Each row was made from one small tree. The marks that hang from a mark follow it in brackets, in the order of their numbers. Every link used is in the known rows. Write each row's tree.
(in the rows, 128 means zero)
Known rows:
K_402{K_78 K_660}: [119 142 131 112 163 118 112 128 160 119 120  83  62 108 138 136 137 128
 102 141 135 117 131 125 133 153 113 166  98 121  92 113 127 136 141 117
 126 134 145 136  86 158 117 141 142 139 118 148 179 123]
K_757{K_744{K_78{K_686} K_492{K_412}}}: [148 148 125 114 137 119  95 123 138 121 125 105 120 105 128 147 123  95
 132 145 128 129 120 132 144 162 150 173  93 146  38  94 113 154 152 120
 112 122 143 142 143 136 134 112 143 119  87 146 188 137]
K_660{K_78{K_744 K_757} K_402}: [165 168 135 118 119 121 104 104 161 122 131 113  73 103 126 122 130 138
 108 154 127 147 134 137 164 157 146 142 143 123  93  93 132 130 132 108
 128 137 130 140 105 148 156 125 155 134 120 124 135 138]
K_615{K_78{K_260 K_744}}: [141 158 140 122 137 116 104 122 148 120 122 104 109  97 114 128 133 114
 142 141 148 132 121 133 137 156 143 148 110 132  53  91 130 132 143 118
 117 136 139 139 110 143 142 125 122 135 105 144 156 123]
K_260{K_78{K_686 K_972}}: [147 141 121 130 134 114 124 121 141 120 120  98 103 117 120 142 139 100
 120 154 139 130 132 129 137 162 137 164 117 103  60 111 120 139 141 128
 110 117 146 138 114 143 158 115 124 140 110 137 152 138]
K_260{K_757{K_744}}: [ 68 156 133 110 133 111 124 113 153 110 118  94  81  99 114 133 139 127
 128 138 133 121 128 120 142 153 105 157  93 129  90  95 120 144 146 133
 129 144 147 142 127 134 127 129 148 131  85 149 153 131]
K_615{K_78}: [125 153 132 116 151 112 101 122 155 120 126 103  93 100 114 130 143 111
 126 139 146 136 122 111 140 147 136 157 102 114  60 103 118 125 148 122
 128 132 147 141 133 139 128 118 132 139  97 147 184 121]
K_744{K_78{K_260 K_660 K_757} K_492{K_153}}: [160 138 126 117 155 130 116 107 139 127 126 121  83  99 129 131 127 129
 133 143 121 138 137 144 110 180 174  90  97 154  80  67 129 142 165  90
 113 124 131 140 116 150 143 150 150 114 113 112 155 146]
K_260{K_78{K_660 K_686 K_744} K_757}: [106 138 132 129 140 125 137  98 150 116 119  97  69 116 122 120 124 121
 128 152 135 114 135 162 138 170 136 144 110 147  86 106 118 142 150 135
 102 133 141 140 105 140 152 121 112 146  92 152 136 132]
K_660{K_78{K_686{K_412 K_615}} K_402}: [147 160 131 137 124 119 128 105 141 136 131 135 101 110 144 125 129 145
 120 166 140 150 130 152 150 152 173 155 130  77  51 115 116 144 136 112
 125 142 143 148 132 140 166 102 157 131 129 127 158 140]
K_78{K_260{K_757} K_660{K_402} K_686{K_615}}: [ 74 144 134 135 130 123 150  85 135 128 121 137  88 104 134 117 136 162
 125 169 141 133 138 174 118 158 157  87 102 101  67  97 126 167 159 113
 111 156 142 145 115 143 166 131 139 133 125 127 129 152]
K_78{K_260 K_686{K_412} K_744 K_972}: [179 154 131 143 112 104 127 117 121 131 112 110 137 114 122 132 116 109
 147 141 148 129 119 142 142 182 162 160 131  99  75  97 146 153 139 116
 102 118 137 138 101 139 181 109 112 118 118 111 113 154]
K_78{K_260 K_402{K_660} K_686{K_412} K_744}: [157 148 135 140 127 118 122 105 126 130 114 122 121 114 144 123 108 124
 139 148 143 102 130 160 128 170 157 146 111 119  71  90 156 147 133 120
 100 129 132 139  74 151 176 131 103 119 125 126 115 148]
K_744{K_492}: [114 151 122 118 146 116 115 122 156 121 120  94 100  98 126 135 139 101
 116 138 122 119 120 119 131 162 137 148  99 109  60 101  98 136 156 110
 129 118 144 143 135 138 131 122 159 126 103 136 180 132]
K_412{K_686{K_78{K_402 K_744} K_615}}: [149 155 111 126 123 110 107 120 131 138 122 127  99 112 143 129 147 128
 152 154 151 125 116 136 120 154 172 160 125 109  55  96 106 144 136 129
 111 117 138 143 118 143 142 127 130 129 118 124 153 119]
K_757{K_260{K_78} K_744}: [117 152 142 107 118 121 117 141 157 104 120  90 102 104 114 138 143 126
 129 146 131 125 123 125 132 148 101 177  77 148  54  84 120 145 133 130
 122 143 147 135 114 137 138 139 134 131 105 136 166 131]
K_660{K_78{K_260 K_402 K_744}}: [143 164 135 128 112 125  97 106 151 125 126 119 118 103 129 121 124 128
 137 148 144 119 132 148 134 156 157 136 122 130  59  78 137 134 129 109
 116 134 129 140  82 146 173 132 139 126 133 122 118 129]
K_757{K_260 K_744}: [105 158 140 105 112 114 105 140 157 107 120  92 110  99 113 136 140 127
 127 139 138 127 118 116 133 150 109 178  72 136  76  73 127 152 143 119
 128 145 147 134 117 133 134 140 138 122 101 121 161 139]
K_757{K_260{K_78{K_402}} K_744{K_492{K_412{K_686} K_972}}}: [141 150 124 105 108 131 102 149 140 109 110 109 129 106 128 132 136 110
 132 150 124 106 122 129 114 149 133 152  96 148  73 100 129 157 130 132
 108 135 140 146 131 135 146 148 149 120 101 129 164 124]
K_686{K_412 K_615{K_78{K_972}}}: [164 148 128 134 155 101 117 119 129 135 118 118 111 111 125 126 133 132
 146 144 146 148 104 116 132 159 153 153 134  79  76 121 120 143 141 122
 120 127 150 144 136 129 140 103 135 127 109 136 170 130]
K_412{K_686{K_615{K_78{K_260 K_972}}}}: [148 146 123 119 136 108 112 131 138 128 119 118 112 104 124 141 159 132
 145 154 147 138 117 129 117 155 168 152 127  95  65 106 123 152 139 120
 115 131 144 142 127 147 145 125 138 131 114 124 157 121]
K_615{K_78{K_972} K_686 K_744{K_492}}: [174 151 146 113 169 115  99 124 143 115 126 108 140 101 114 127 116  81
 154 138 138 130 130 103 129 168 154 165  97  92  72 116 121 149 150 120
 113 124 149 141 126 136 137 108 139 144  75 135 196 124]
K_686{K_78{K_660 K_744{K_757} K_972} K_615}: [143 147 123 130 133 105 101 121 137 138 120 130  94 110 129 109 123 137
 148 157 148 144 104 145 121 174 145 144 113 109  57 105 109 146 146 112
 104 112 139 133 101 120 149 129 125 119 109 122 157 140]
K_686{K_615{K_78{K_260 K_402} K_744{K_492{K_972} K_757}}}: [123 149 135 118 162 122 140 118 122 125 122 138 145  93 126 100 125 122
 157 156 136 139 117 136 100 161 162 110  93  99  50 106 137 142 143 106
 112 139 142 147 117 114 134 155 148 120 101 144 169 123]
K_412{K_686{K_615{K_78{K_660 K_972} K_744}}}: [152 141 130 117 148 108  98 125 140 124 122 123 108 109 122 129 140 126
 153 159 149 146 119 127 121 158 177 164 127  89  94 103 126 152 147 119
 106 122 147 139 129 135 138 117 133 140  92 116 169 125]
K_492{K_153 K_412{K_686{K_78}} K_972}: [132 163  97 119 118 118  86 154 124 138 113 129  90 115 125 139 134 110
 126 145 168 139 127 113 133 141 166 147 119  94  94 106 115 130 144 115
 118 129 136 150 164 135 139 130 154 127  88 107 180 118]
K_78{K_402 K_660 K_686{K_412 K_615} K_972}: [160 135 118 149 130 106 115  93 119 138 116 142 123 124 139 116 117 135
 140 156 150 126 120 148 113 173 182 126 131  74  93  97 142 161 151 117
  98 115 143 139 108 132 178 114 113 120 126 106 125 158]
K_757{K_260{K_78{K_402{K_660} K_686{K_412}}} K_744{K_492}}: [154 135 142 116 131 130 126 129 147 107 118 108 119 107 142 127 120 117
 134 154 120  98 130 146 115 168 126 169  73 152  54  95 135 159 133 136
 106 133 146 139  93 138 155 142 125 117 112 142 162 143]
K_744{K_78{K_402{K_660}} K_492{K_153 K_412 K_972} K_757}: [145 141 112 104 163 133  89 135 131 133 117 132  96 106 141 118 108 105
 112 138 121 121 126 130 114 158 142 111  91 133 108 115 131 134 147  96
 113 129 130 144 118 134 123 158 155 102  90 142 183 125]
K_615{K_744{K_757}}: [106 156 138 109 148 108 134 126 146 123 124 105 108 100 112 119 128 112
 130 137 138 141 127 116 143 160 121 156  87 108  71  98 124 121 140 106
 129 127 142 135 123 123 130 133 141 128  77 131 171 131]
K_402{K_78{K_660 K_744}}: [133 148 131 120 140 118 101 117 151 121 119  89  73 111 128 124 129 124
 120 136 141 128 126 143 137 168 144 152 115 137  99  98 123 137 150 114
 115 125 141 135  98 149 129 131 127 139 108 134 158 128]
K_402{K_660}: [ 98 148 130 116 151 112 100 126 163 120 120  93  74 106 129 137 133 127
 105 146 129 115 124 125 135 147 110 168  98 104  89 102 119 135 145 112
 124 129 143 135 103 149 132 132 144 134 108 137 172 131]
K_972{K_492{K_412}}: [132 163 109 123 122 110 111 124 142 141 118  88  96 111 116 135 125 113
 107 125 148 111 128 102 161 147 140 129 102 118  76  98 115 140 150 106
 134 124 145 145 167 147 147 104 154 134  95 134 175 122]
K_744{K_78{K_402 K_660 K_757{K_260} K_972} K_492}: [185 131 129 112 144 125  96 103 148 120 123 114 114 104 128 113 128 127
 127 140 109 118 124 121 103 181 154  97 102 153 111  74 151 160 155 102
 107 113 137 133  80 143 152 152 130 111 133 104 138 153]
K_615{K_78{K_686 K_972{K_492{K_412 K_744}}}}: [183 146 113 128 124 113 100 130 127 131 119 105 125 111 113 131 125  91
 125 138 171 126 130 110 158 158 163 157 114 115  58 108 142 146 147 115
 116 129 146 144 152 145 165 109 129 135  82 130 161 124]
K_660{K_78{K_402 K_972}}: [147 154 124 124 120 117  81 110 155 124 126 118 113 109 127 124 130 119
 122 150 142 123 132 118 134 155 149 143 127  98  86  95 137 137 132 112
 122 122 137 138  91 142 167 123 146 127 131 118 131 133]
K_972{K_492{K_78 K_412 K_744}}: [147 160 107 126 112 121 100 140 134 143 117  93  94 110 119 139 128 108
 110 131 170 114 131 124 164 141 131 151  93 115  36  98 123 133 139 108
 135 131 137 147 175 160 157 127 159 135  88 123 153 111]
K_412{K_686{K_78{K_260 K_402 K_744 K_757} K_615}}: [169 154 114 128 122 113 133 109 123 138 121 132  98 108 139 126 150 150
 156 156 148 126 121 145 115 163 180 122 132 130  51  80 130 146 131 124
 110 122 131 143 103 149 156 146 124 124 128 111 126 130]
K_660{K_78{K_260{K_757} K_744}}: [105 162 140 122 122 125 118 106 160 121 124 101  95 100 119 120 128 137
 136 144 138 120 132 145 145 160 137 136 115 141  80  91 128 139 134 112
 121 146 133 143  90 143 160 127 147 132 116 135 123 124]
K_153{K_492{K_412 K_744{K_757}}}: [129 157 117 119 121 120 130 146 142 129 114 102  96 102 118 128 133 116
 112 114 148 109 115 134 156 144 113 132 115 112  32 112 112 121 132 116
 131 133 136 145 155 143 139 138 147 125  77 112 146 126]

Which tree is each row?
[187 145 107 113 131 114 111 130 125 145 125 114 111 116 118 133 115  98
 117 128 151 136 134 114 149 173 162 129  91 135  86 105 135 144 151  95
 119 121 140 138 144 141 149 119 133 113  82 131 169 134]  K_744{K_78{K_686 K_972{K_492{K_153 K_412}}} K_757}
[144 152 132 136 136 119 155 109 123 134 120 125 100 109 144 129 141 145
 122 153 145 148 135 153 133 158 160 122 117  94  48 117 129 150 139 118
 124 148 144 146 116 153 151 124 144 132 137 133 151 141]  K_660{K_402{K_78{K_260 K_686{K_412 K_615}}}}
[113 144 138 117 157 122 121 128 154 120 118  92  75 103 137 136 139 137
 113 144 137 116 136 138 125 155 117 143  94 128  73 106 138 141 139 111
 123 140 142 136  74 163 132 149 140 135 131 141 162 126]  K_402{K_78{K_260} K_660}
[167 146 114 113 141 118 102 143 137 132 118 121 101 112 133 150 138 109
 148 152 153 138 126 134 114 161 180 161 111  76  86  99 113 151 144 112
 116 117 140 145 151 141 137 130 158 127  91 112 161 124]  K_412{K_686{K_615{K_744{K_492{K_78{K_972} K_153}}}}}
[183 141 119 121 145 108 119 106 133 125 127 100 104 113 118 139 136 114
 121 142 129 146 126 115 141 175 156 150 121 121  92  88 147 146 151 109
 113 118 141 135 105 146 145 125 120 126 114 119 143 149]  K_744{K_78{K_686 K_757 K_972}}
[161 159 141 125 158 109 113 121 138 128 126 110 109 106 119 127 125 115
 142 126 143 128 124 109 143 156 145 164 103  95  56 123 113 131 144 129
 126 137 147 145 144 145 135 103 128 142  81 139 198 120]  K_615{K_78 K_686{K_412}}
[136 146 118 130 129 112 134 113 133 138 124 132  83 104 135 126 155 165
 147 165 144 137 123 147 110 164 176 119 121 117  37  82 119 148 145 115
 112 122 138 141 117 147 155 143 138 128 127  99 150 136]  K_412{K_686{K_78{K_260 K_660 K_757} K_615}}
[140 154 125 121 126 114 129 112 131 124 126 129 102 106 132 118 142 162
 149 156 150 132 116 124 111 152 141 123  90 139  49  63 134 153 137 126
 122 139 141 138 102 127 145 156 126 117 128 116 150 140]  K_686{K_78{K_402 K_757{K_260 K_744}} K_615}
[201 159 147 132 140 108 103 123 127 128 118 115 136 107 115 126 114 111
 161 128 146 129 121 123 138 172 151 157 124 101  70 118 136 149 137 125
 107 132 139 141 112 148 162 103 115 134  95 127 155 130]  K_615{K_78{K_260 K_744 K_972} K_686{K_412}}
[159 155 125 110 121 104  92 128 138 123 125  90 116 105 116 145 131 100
 134 138 129 133 124 105 147 163 131 177  98 126  69  88 132 160 146 113
 119 119 148 137 131 145 132 115 154 125 103 138 165 135]  K_757{K_744{K_78{K_972{K_492}}}}
[119 151 135 110 145 115 134 122 140 132 128 109 107  95 119 126 142 124
 130 135 121 141 124 131 131 164 122 129  84 141  37  99 126 127 141 100
 125 132 137 135 107 142 132 145 140 117 111 136 160 130]  K_744{K_78{K_260} K_757}
[141 158 102 133 113 118 131 139 102 139 109 128 110 108 127 128 150 145
 142 160 163 145 115 139 130 146 161 140 142 104  46 101 131 141 135 112
 112 142 129 151 146 139 158 156 157 124 101  94 138 117]  K_492{K_412{K_686{K_78{K_260 K_757} K_615}} K_744 K_972}
[183 154 136 110 125 119 115 122 151 116 117  97  82 108 123 124 139 135
 102 137 135 142 131 120 142 166 126 129 128 134 134 100 153 151 135 115
 125 140 137 134  84 154 144 144 134 130 129 118 132 145]  K_660{K_402{K_78{K_744 K_757{K_260} K_972}}}
[155 147 117 127 125 122 129 124 131 126 124 103  85 107 121 140 141 119
 115 148 163 138 132 147 147 159 142 165 102 111  34  83 142 126 142 116
 126 134 133 141 134 155 158 156 133 133  92 109 127 135]  K_492{K_78{K_686 K_757} K_744}
[141 155 119 127 117 124 108 123 142 135 111 114 100 109 123 131 125 125
 128 122 156  88 130 139 125 139 121  71 115  92  54 102 144 148 125 136
 121 131 135 148 125 159 168 135 130 131 127 116 104 136]  K_153{K_492{K_78{K_260{K_757} K_402 K_972} K_412}}
[103 160 114 122 109 131 103 139 118 128 111 129  97 112 115 140 113 119
 133 151 179 131 140 155 129 145 146 121  85 103  79  90 151 150 145 121
 114 159 133 152 155 138 160 150 142 124  87 124 134 132]  K_492{K_78{K_260{K_757{K_744}} K_686} K_153 K_412 K_972}
[126 134 122 127 145 138 123 104 145 121 113 110  65 120 129 125 109 109
 128 146 141 108 140 166 135 173 158 114 108 160  97 106 107 144 155 127
 100 130 136 147 130 138 155 118 123 136  73 151 150 132]  K_260{K_78{K_660 K_686 K_744{K_492{K_153 K_412}}} K_757}
[181 138 100 131 117 122  90 125 119 136 110 123 108 124 136 135 107  99
 110 142 176  99 148 127 140 157 166 136 109 110 112  89 158 155 145 105
 109 130 135 142 124 158 179 132 135 121  92 112 125 136]  K_78{K_402{K_660} K_686 K_972{K_492{K_153 K_412 K_744}}}
[160 142 132 115 151 113  89 132 156 117 113  82  76 114 134 135 125 116
 111 138 136 118 123 129 137 167 116 179 123 122 127 117 141 148 136 118
 111 123 141 131  68 156 128 133 128 135 116 143 154 129]  K_402{K_78{K_744 K_972} K_660}
[ 80 153 128 110 139 117 118 116 152 115 114  96  90  99 119 132 129 118
 127 135 129 108 124 122 143 157 113 139  98 143  82 103 110 149 148 132
 127 137 144 147 144 131 131 121 158 123  76 152 168 131]  K_260{K_757{K_744{K_492{K_412}}}}
[147 148 136 122 151 118 114 106 135 118 129 124 132 107 121 119 120  94
 144 149 161 135 137 120 132 153 168 152  94 110  59  89 148 130 144 126
 114 132 146 141 113 130 145 121 109 141  92 139 164 130]  K_615{K_78{K_402 K_686} K_744}
[219 158 112 124 107 121 129 132 130 142 122  97  86 119 120 133 109 121
 125 124 167 122 136 129 149 176 175 136  82 132  96  70 152 146 146 104
 128 133 137 143 150 152 165 135 121 122  95 109 136 139]  K_972{K_492{K_78{K_686{K_412} K_744 K_757{K_260}} K_153}}
[153 147 123 105 121 121 133 147 149 127 119  99  94 109 111 124 133 116
 114 128 140 123 136 111 130 166 120 124  73 140  93 100 128 137 138 103
 129 134 144 135 127 138 147 145 139 118  94 128 159 128]  K_744{K_757{K_260{K_78{K_972{K_492{K_153}}}}}}
[117 156 109 131 128 115 115 132 127 132 121 110 103 113 125 137 135 119
 124 163 155 143 114 148 122 147 153 168  98  55  56 107 124 149 151 112
 117 137 144 147 147 133 139 142 140 135 116 128 162 127]  K_492{K_78{K_686{K_615}} K_972}
[151 149 124 108 139 107 118 126 141 120 126 112  85 103 124 142 157 142
 143 153 139 143 116 124 131 155 164 174 125 123  71  94 124 145 141 129
 121 133 144 142 145 142 124 132 137 131  89 133 174 123]  K_412{K_686{K_615{K_78{K_757{K_744}}}}}
[144 160 131 124 127 112 135 108 141 122 118  97  94 102 113 130 134 136
 129 136 134 129 123 137 141 168 141 123 125 140  83  71 142 135 142 108
 119 130 129 137 103 147 154 142 126 125 113 119 121 142]  K_78{K_260 K_744 K_757}
[124 163 120 112 119 112 102 137 137 118 121  99  87 102 111 134 134 123
 121 152 140 143 120 126 135 153 121 165 103  90  72  89 148 136 141 120
 124 134 138 142 139 136 133 161 150 130 104 124 151 135]  K_492{K_78{K_757{K_744}} K_972}
[168 155 137 111 107 121  87 123 161 122 125 117 124 106 121 107 120 125
 127 138 139 120 124 128 132 167 137 144 111 139 106  92 149 140 124 106
 116 131 132 132  69 132 168 142 127 114 119 115 120 134]  K_660{K_78{K_402 K_744{K_757{K_260}} K_972}}
[153 138 128 130 129 113 122 109 126 131 114 132 125 113 139 118 114 137
 138 158 143 112 120 166 109 176 150 129 110 113  82  99 158 162 134 107
  93 130 130 132  58 140 174 150 105 108 125 129 108 149]  K_78{K_260 K_402{K_660} K_686{K_615} K_744{K_757} K_972}
[157 159 108 135 102 127  86 132 134 134 114 116 108 118 129 123 102 107
 122 135 160  99 118 164 130 146 159 118 119  77  61  97 144 147 142 126
 100 122 134 148 140 145 159 135 113 137 113 108 127 139]  K_153{K_492{K_78{K_402 K_660 K_686 K_744} K_412 K_972}}
[158 150 137 129 116 113 118 111 131 128 123 136 102 106 130 100 120 156
 150 147 144 125 125 126 120 170 139 123  93 146  55  67 153 142 135 130
 114 125 139 136  97 129 165 146 117 114 122  97 142 157]  K_686{K_78{K_402 K_660 K_757{K_260 K_744}} K_412}
[138 153 130 129 134 108  90 120 140 130 125 120 104 109 122 124 126 119
 141 146 148 126 129 119 125 163 140 151  99  88  52 107 110 149 153 121
 111 117 144 137 113 144 155 113 133 140 103 110 179 137]  K_615{K_686{K_78{K_660 K_972}}}
[ 89 157 119 117 124 114 131 145 127 120 114 104 110  97 114 115 142 109
 114 141 141 143 117 127 138 156 111 172 105  95  68 112 129 119 145 100
 126 142 135 142 135 126 129 165 162 120  80 119 151 121]  K_492{K_744{K_757} K_972}
[118 150 141 110 131 124 126 114 145 112 115 111  95  94 132 126 144 120
 121 149 125 127 143 134 129 166 117 118 107 124  76 115 138 164 137 126
 124 144 144 144  99 152 141 138 169 127 125 147 141 143]  K_660{K_402{K_78{K_260{K_757{K_744{K_492}}} K_972}}}
[112 148 127 135 148 115 112 100 127 134 126 144 109 111 139 108 123 141
 158 168 159 138 123 139 109 151 164 124  97  97  43  80 116 142 147 117
 108 121 144 139 107 122 148 128 133 134 120 117 161 135]  K_686{K_78{K_402 K_660} K_615{K_744}}
[130 151 129 122 141 119 111 106 134 128 125 116 120 102 130 132 140 121
 134 140 130 126 131 128 119 151 142 119  98 130  50  80 133 136 142 110
 119 131 136 139  95 153 145 139 135 124 135 131 138 132]  K_744{K_78{K_260 K_402}}
[152 152 140 112 166 112 126 113 146 115 129 105  99 101 107 121 129 117
 138 142 146 151 129 103 146 157 147 145 109 124  84  85 144 120 142 118
 126 133 144 138 124 131 130 128 127 143  84 132 173 128]  K_615{K_78{K_757} K_744}
[120 146 124 142 130 108 109 114 131 137 120 137 107 107 131 121 137 150
 153 167 154 142 116 146 106 162 152 117 110  90  30  90 115 158 148 110
 105 120 143 137 101 134 166 127 139 125 140 108 146 145]  K_686{K_78{K_260 K_660 K_972} K_615}
[137 141 128 150 119 124 129 121 115 139 118 134 107 110 136 129 128 145
 145 162 171 138 124 187 123 162 164 149  98  89   4  91 133 145 144 111
 109 139 134 144 132 150 179 145 134 126 115  99 119 138]  K_492{K_78{K_260 K_660 K_686{K_412 K_615}} K_744}
[193 132 124 115 142 127  85 106 144 127 118 119 117 110 127 115 117 130
 122 136 118 116 121 120 113 173 155  81 112 162 116  79 152 160 151 105
 106 115 133 135  95 145 161 143 126 109 125 103 140 151]  K_744{K_78{K_402 K_660 K_757{K_260} K_972} K_492{K_412}}
[169 149 116 116 117 123 109 144 145 128 113  95  99 120 112 139 127 117
 114 130 155 116 134 105 136 149 132 122  92 138 109  92 125 148 140 109
 124 135 144 140 138 146 162 123 138 130 103 121 155 126]  K_757{K_260{K_78{K_972{K_492{K_153 K_412}}}}}
[108 151 130 122 124 132  95 120 147 130 117 121  59 108 121 129 117 133
 137 143 165 124 140 169 120 160 143 108  89 128  92  75 133 140 150 112
 115 143 129 141 119 152 157 148 131 130  99 121 118 133]  K_492{K_78{K_260{K_757} K_660 K_744} K_153}
[136 155 127 123 152 111 106 118 144 125 123 106  95 108 122 130 135 128
 141 147 148 141 105 132 134 150 154 164 120 112  71 101 107 141 148 117
 118 136 144 142 131 133 124 115 128 137 100 153 174 117]  K_686{K_615{K_78{K_744}}}
[135 145 131 109 147 121 106 118 156 122 118 109  94 100 142 112 116 107
 117 138 115  95 121 142 123 172 123 142  95 138  89 106 127 134 141 111
 114 116 132 135  83 139 136 150 133 111  97 150 156 133]  K_78{K_402{K_660} K_744{K_492 K_757}}
[182 148 111 122 127 120 146 132 110 144 124 110 104 110 128 128 121 101
 128 123 157 137 139 126 154 175 166 154  83 132  55  95 130 129 150  92
 128 134 140 145 159 146 143 133 151 113  70 123 158 125]  K_972{K_492{K_153 K_744{K_78{K_686{K_412}} K_757}}}
[151 159 106 117 121 119 101 138 143 140 124  96  73 110 121 145 128 107
 114 130 165 122 141 118 141 150 151 135  76  99  67  83 118 135 151 102
 139 128 143 145 170 157 142 128 158 133  98 130 166 120]  K_972{K_492{K_78 K_153}}
[162 147 120 120 118 109  99 120 146 131 124 130  75 105 131 123 151 135
 123 162 137 143 134 123 132 166 154 132 134 102  74 100 133 142 142 124
 114 109 138 137 116 152 159 130 141 129 120  97 149 147]  K_412{K_686{K_78{K_660{K_402} K_757 K_972}}}
[142 161 102 121 122 117 104 129 138 141 116 101  85 116 117 141 120 110
 108 122 164 117 138 106 156 146 157 119  98 119  96  86 113 136 154  99
 136 130 141 146 178 148 146 109 156 129  83 127 174 123]  K_972{K_492{K_153 K_412}}
